Each row comes from the steps of one path. Every step used is in the known rows, and no mark comes twice. Write the path behind each row, first mark first.
In the rows, 128 means zero.
Known rows
begap/kasi/tufe/reda/popo/nogef/zasizo: [102 118 124 131 131 162 119 128 112 175 151 142  99 109  98 125 174 147
 120 124  86 168  78 145  86 134  93 141  84 143 117 154 152 117 119 118
 143 161 103]
begap/kasi/tufe/reda/popo: [117 158 119 100 176 171 130 135  88 163 130 151  85 155  33 109  82 162
  85  70 124 146 141  98  79 144  97 166 178  95 140  78 147 113 134 116
 168 135  87]
kuvo/begap/kasi/tufe/reda/popo: [116 146  97  93 185 176 128 143  79 158 130 146  79 158  22  94  65 166
  94  97 132 156 146  98  67 144  85 160 175  78 132  88 157 130 134 120
 170 128  90]
pazag/kebus/lekek/nogef/popo/reda: [145 130 161 139 122 194 165 111 117 129 133 165 155  67  96  95 153 120
 156 126  92  84 157 144 112 102 114 102 143 155 161  99 140 171 167 124
 107 216 163]
kebus/lekek/nogef: [130  96 139 150 116 109 162 132 184  94 116 120 127 216 214 132 131  94
 104 137 143  66 124 131 154  91 155 105 106  83 143 162 126 142 166 133
 143 151 157]
nogef/popo/reda/tufe: [139 157 128 120 139 111 109 116 135 118 132 100 170  58  89 103 116 104
 122 118 121 131 119 137 110 165 102 179 158 132 183 159 111 151 140  88
 112 137 149]
kasi/tufe/reda/popo/nogef: [119 118 100 108 150 171 122 103  85 167 125 128 102 159  75 129 181 200
  92 112  75 128 153 155 111 126 132 134 169 143  98 123 106 118 151 114
 147 137  84]
zuna/sizakeb/zasizo/nogef: [146  88 145 132 117 142  55 128 146 122 138  56 113 180 222 199 113 121
 145 231 162 106 139 154 160 112 127 171  89 158 186 153 136  71 112 122
 113  49 147]
sizakeb/zuna: [131 127 139 120 115 112  86 127 155 123 106 101  95 148 181 187 108 148
 129 175 155 113 162 131 173  85 129 101 150 103 126 125  56 133 151 110
 128  82 191]
sizakeb/zasizo/nogef/lekek/kebus: [105 114 143 180  93  91  91 128 118 106 127 124 166 179 184 161 100 145
 164 135 158 116 138 135 186 117 133 170  99 143 114  76 125  90 104 138
 140  81 152]
kuvo/begap: [139  90  72  97 158 115 125 148 118 109 121  98 119 152 143 115  64 118
 165 227 155 134 130 106 124 116 135 115 110  55 120 156 127 165 118 148
 140  89 163]
nogef/popo/reda/tufe/kasi/begap: [130 135 116  99 147 116 174 147 156  72 153 129 144  94  75 106  94  96
  94 164 176 150 156  99  86 154 125 122 140 146 129 122 164 170  95 143
 118 113 101]
kuvo/begap/kasi/tufe: [153 123  50 117 180 128 142 128 129  92 153 107 119 130 106  99  47 147
 139 133 164 109 168  86  62 118 157 110 140  88 125 139 165 186 139 168
 136 118 122]
kebus/lekek: [123 106 111 128 128  75 167 129 136 170 114 116 155 182 207 124 100  97
 128 165 168  90 108 120 171 110 185 118 101 109 169 127 131 154 128 114
 161 150 172]
popo/nogef/teme: [146  99 124 131  76 119 141 125 133 142 132 112 108 148 182 130 208 133
 145 179  91 107 107 166 138 130 162  35 116 159  87 198 104 119  98 157
 118 137 135]
zasizo/nogef/popo/reda: [153 114 156 117 136 205 111 103  87 136 168 130 166  64  88 116 135 135
 143 140  83 109 154 162 112 127 123 130 131 159 174  71 141 143 138 109
  73 173 154]
popo/nogef/lekek: [115 147 124 123  92  93 122 101 133 134  95 140 167 110 142 157 160 132
 167  95  87 131 135 154 155 123 152  82 168 165 102 147  97 116 168 133
 119 150 143]
popo/reda/tufe/kasi/begap: [134 131 105 104 147 102 176 146 164  63 159 116 141 120 106 101  91 100
  90 174 188 144 147  96  90 149 131 120 136 149 121 137 149 170  86 151
 126 105 100]
nogef/lekek/kebus/pazag: [145 110 154 188  98  42 144 119 145 173 148 117 119  86 237 120 118 122
 136  53 144 137 151  98 152 111 172 140 137 106  87  89 151 116 155 153
 115  52 103]
kuvo/begap/kasi/tufe/reda/popo/nogef: [121 111  78 109 160 173 136 115  79 154 124 132  84 153  62 101 148 202
 104 126  91 145 163 150  83 133 116 120 163 131  83 134 134 141 157 127
 146 145  81]
kuvo/begap/kasi: [146 113  86 131 156  96 168 146 127 102 124 132  88 117 146  81  45 110
 161 171 171 143 136  91  95 147 132  81 100  86 107 154 165 166 138 168
 135 140 141]
lekek/kebus/pazag: [160  89 148 189 113  51 147 121 143 177 162 102 103 104 252 118 125 128
 117  82 150 124 151  90 156 106 182 150 114  95  89  92 145 119 138 153
 119  44  99]
lekek/nogef/popo/reda/tufe/kasi: [133 163 167 114 128 138 161 164 115  66 122 154 118  93  85  71 144  99
 103  97 174 159 120 119 139 184  99 153 104 152 136 154 122  96  95 115
  90 138 107]
begap/kasi/tufe: [155 138  81 127 167 119 145 115 138 103 153 113 127 123 124 120  76 141
 125  97 153  96 164  87  83 118 174 116 142 113 136 126 149 165 140 161
 137 130 118]
zasizo/nogef/popo/reda/tufe: [136 146 121 120 142 127  82 115 126 114 142  83 175  74  92 105 115 108
 115 128 117 131 118 146 109 170 105 193 147 136 189 143 127 138 128  85
 100 129 144]
popo/nogef: [139  94 112 128 120 116 131  98 127 141 121 111 129 139 177 152 197 158
 129 160  86 107 139 155 156 113 180  97 122 156  92 162  82 125 146 131
 121 134 129]
kuvo/begap/kasi/tufe/reda: [131 137 100 109 168 175 131 139  92 142 141 130  62 160  73  74  64 152
 115 154 170 135 135 120  66 138 117 155 102  92 131 122 166 138 106 142
 155 124  83]
nogef/popo/reda: [155 129 170 112 130 182 151 103  99 140 152 151 157  40  84 117 138 130
 156 128  85 110 152 149 109 124 120 107 146 154 169  95 119 159 152 115
  91 185 158]
teme/nogef: [124 149 122 104 159 140  88 140 165  95 111 133 118 207 124 184 123  97
 144 140 157 126  69 115 147 112 156 126 110 120 131 116 109 141 100 134
 110 133 138]
tufe/reda/popo/nogef/zasizo: [ 97 110 144 125 119 155 110 132 114 186 140 141 105 119 116 143 194 134
 122 144  77 169  63 152 117 131  91 146  75 138 119 158 128  99 110 105
 142 152 117]
zuna/sizakeb: [169 133 156 131 109  99 158 116 162 142  83  99 102  72 237 196  92 131
 134 182 156 121 130 104 142  56  93  88 117 125 156 184  93 124 151 149
 142  65 118]
sizakeb/zuna/regoz: [152 151  99 117 120 105 100 131 192 138  87 101 130  65 173 166  91 160
 150 194 179 105 182 144 160  73 101  94 101  81 152 206  65 148 157 118
 153  65 158]
reda/popo: [125 139 129 102 160 121 129 130 120 150 116 137 134 141  99 156 110 133
 102  84 105 133 132  87 136 131 121 143 186  94 140  93 102 109 143 111
 155 122 137]
teme/nogef/popo/reda/tufe: [133 167 125 115 148 126  94 122 142 106 127 106 164  83  69 114 115 101
 127 113 130 139  99 141 104 165 100 178 156 136 182 156 115 159 132  89
 104 143 144]
popo/reda/tufe: [146 152 113 127 139  90 111 112 146 107 139  81 165  96 132  93 110 110
 120 137 138 122 107 131 111 156 112 178 152 134 176 183  90 149 129 103
 121 128 145]

Which path is each row?
[124 163 143 109 135  86 147 171 121  83 108 137 112 126 127  91 124  90
 104 117 203 168  99  91 168 189 131 168  89 140 126 161 107  76  65 119
 117  99 107]  reda/tufe/kasi
[101 125 128 176  99  90 134 114 102 123 107 154 166 146 145 149 133 178
 147  82 118 129 146 129 172 110 126 131 142 143  73  79 102 114 138 139
 154 113 130]  reda/popo/nogef/lekek/kebus
[115 126 156 136 118 152 142 134 149 131  90 173 142 107 115 155 142  79
 135 109 104  93 147 116 157 108 138 114 124 101 149  96 160 135 165 112
 137 176 167]  pazag/kebus/lekek/nogef/popo
[123 115 124 163 114 117 160 135 182 103  94 137 131 198 213 122 146  89
 124 145 143  57 129 105 166  79 153 110 107 100 131 153 134 141 152 144
 162 172 161]  pazag/kebus/lekek/nogef
[138 166 152 110 134 113 160 161 106  82 127 141 118 102 108  64 131 105
 112 118 192 162 109 110 146 186 114 159  99 161 136 160 105  94  76 120
 101 126 106]  popo/reda/tufe/kasi
[142 120 147 182 107  57 131 126 153 162 144 120 115 112 217 131 117 119
 136  47 151 143 133  99 149 108 169 139 135 109  84  83 157 125 147 155
 110  58  97]  teme/nogef/lekek/kebus/pazag
[126 131 102 102 147  82 169 153 175  69 147 113 134 135 118 118  86  90
  85 174 199 148 140  84 105 152 140 128 128 132 117 141 151 155  81 151
 137  89  99]  reda/tufe/kasi/begap
[110 150 145  95 160 159 122 138  91 175 115 152  89 161  62 128 104 145
  91  97 116 150 117 107 117 145  91 170 164  93 143  83 119  89 125 100
 170 128 104]  tufe/reda/popo
[125 160 161 118 128 131 176 164 111  81 120 155 122 109  91  57 136  95
 101 104 185 154 117 125 141 180 106 148  99 154 145 152 135 108  97 109
  98 148 113]  kebus/lekek/nogef/popo/reda/tufe/kasi
[101 110 147 161 101 126 133 150 179 137 126 141 129 150 199 136 165  63
 141 160 127 114  55 116 144  93 111 132  46 108 145 175 152 122 114 130
 151 171 163]  pazag/kebus/lekek/nogef/zasizo
[103 170 110 115 118 128 132 107 106 144 101 160 139 113  64 124 134 165
 141  46  89 150 154 149 103 140 117 100 200 159 101 119 134 122 179 131
 134 166 103]  begap/kasi/tufe/reda/popo/nogef/lekek
[147 143 162 108 145 205 131 113 110 125 146 160 148  74  57 129 140 126
 160 123  98 120 128 155 106 118 117 109 145 160 165  86 125 174 143 116
  78 193 150]  teme/nogef/popo/reda
[117 149 156  95 151 169  92 139 135 128 101 170 134 111  55 197 126  88
 149 105 113 141 105 124 144 133 139 124 126 114 151  72 145 136 127 107
 103 151 155]  teme/nogef/popo
[101 145 135 169 108  92 114 131 131  95 106 155 163 177 150 164  99 138
 164  96 163 129 107 115 176 100 131 138 109 129  93  70 111 125 106 148
 145 108 138]  teme/nogef/lekek/kebus
[128 161 116 141 131 118 122 121 150 115 114 112 171  80 101  87 127  96
 124 122 129 109 121 129 118 148 101 173 154 136 177 161 131 161 149  95
 130 165 153]  pazag/kebus/lekek/nogef/popo/reda/tufe
[137 109 122 123  90 129 143 128 121 152 129 123 108 152 142 133 202 145
 128 145  80 120 117 159 127 136 139  45 148 151  89 177 108 115 111 146
 127 142 124]  reda/popo/nogef/teme
[106 117 128 179 100  96  95 122 110 108 125 123 177 168 182 150  93 147
 145 116 146 118 132 121 185 111 138 161  95 127 103  55 129  96 102 140
 140  88 142]  zasizo/nogef/lekek/kebus
[101 113 129 120 130 166 102 128 111 178 149 133 113 121  99 140 187 145
 119 134  77 161  76 151  98 125  98 152  88 137 122 154 135 111 112 108
 143 147 108]  kasi/tufe/reda/popo/nogef/zasizo
[136 115 133 177 116  87 139 113 117 191 153 118 102 101 171 101 131 170
 110  28 125 147 171 117 117 114 153 155 164 115  75  78 166 119 165 144
 125  59  63]  kasi/tufe/reda/popo/nogef/lekek/kebus/pazag
[130 131 126 108 141 127 177 148 171  49 154 132 136 110  79 107 103  94
  83 156 172 141 160 106  83 148 118 117 143 138 124 133 165 167 107 148
 114 118  97]  lekek/nogef/popo/reda/tufe/kasi/begap
[137 121 112 123 103 156 151 130 107 155 140 131  78 150 103  96 179 166
 119 130  95 128 126 162  87 143 126  50 149 155  87 169 141 124 109 151
 134 155  93]  begap/kasi/tufe/reda/popo/nogef/teme
[104 183 134 107 119 108  95 132 160 102  88 153 161 158 108 179 107  89
 176  83 136 146  86 127 148 123 136 103 159 140 131 114 116 127 136 136
 111 150 150]  teme/nogef/lekek
[145  95 125 128  92 139  84 141 129 128 156  82 123 184 190 133 148 104
 126 192 117 108  96 149 145 140 158  88  88 133 132 140 146  88  58 147
 105 106 143]  zasizo/nogef/teme
[133  82 135 125 129 141  40 133 137 117 158  67 128 211 195 182 127 109
 145 217 149  99 131 155 170 141 164 190  89 149 176 129 137  67  95 112
 112  74 164]  sizakeb/zasizo/nogef
[ 94 132 136 171  99 108 131 117  89 137 105 159 143 158 128 134 128 185
 140  89 123 136 139 139 164 114 112 144 129 140  73  72 109 105 129 134
 161 115 113]  tufe/reda/popo/nogef/lekek/kebus
[107 119 129 181  89  82 134 112 111 119 108 146 164 145 172 147 135 168
 157 107 127 119 143 134 182 103 141 125 115 145  70  92  99 118 129 146
 148 107 134]  popo/nogef/lekek/kebus
[134 117 113 116 101 160 135 129 104 159 137 122  91 164 107 114 193 166
 117 141  86 121 122 165 101 133 131  62 153 148  94 169 123 118 103 144
 135 140 102]  kasi/tufe/reda/popo/nogef/teme
[101 107 104 123 140 170 115 137 103 166 151 135  93 112  82 109 156 148
 131 148  94 176  84 146  74 132  81 136  83 124 111 166 163 133 118 123
 143 153 105]  kuvo/begap/kasi/tufe/reda/popo/nogef/zasizo
[ 97 161 129 112 106 125 122 109 109 156  90 159 144 121  86 141 152 152
 143  70  81 151 136 156 133 140 113 105 193 157 104 119 109 102 170 118
 136 154 118]  tufe/reda/popo/nogef/lekek
[116 103 169 147 106 131 113 146 183 110 145 132 120 137 189 158 163  71
 131 148 106 129  54 127 131 103 102 135  49  95 138 184 128 105 118 130
 125 142 153]  lekek/nogef/zasizo
[123 107 145 109 137 171  69 124 104 146 131 124 157  96 100 177 120  99
 123 131  89 127 141 133 155 147 149 156 106 114 169  48 166  94 118  97
  98 120 154]  zasizo/nogef/popo
[157 121 178 126 125 197 154 106 121 110 151 155 147  63  91 116 152 126
 144 118  77  96 160 158 101 111 109 100 149 141 160 111 121 159 173 123
  84 190 155]  lekek/nogef/popo/reda
[125 107 105 115 139 132 130 101 110 156 114 127 127 142 120 151 188 179
 107 114  67 123 150 144 139 124 147 110 171 148  92 135  87 120 161 117
 136 140 116]  reda/popo/nogef
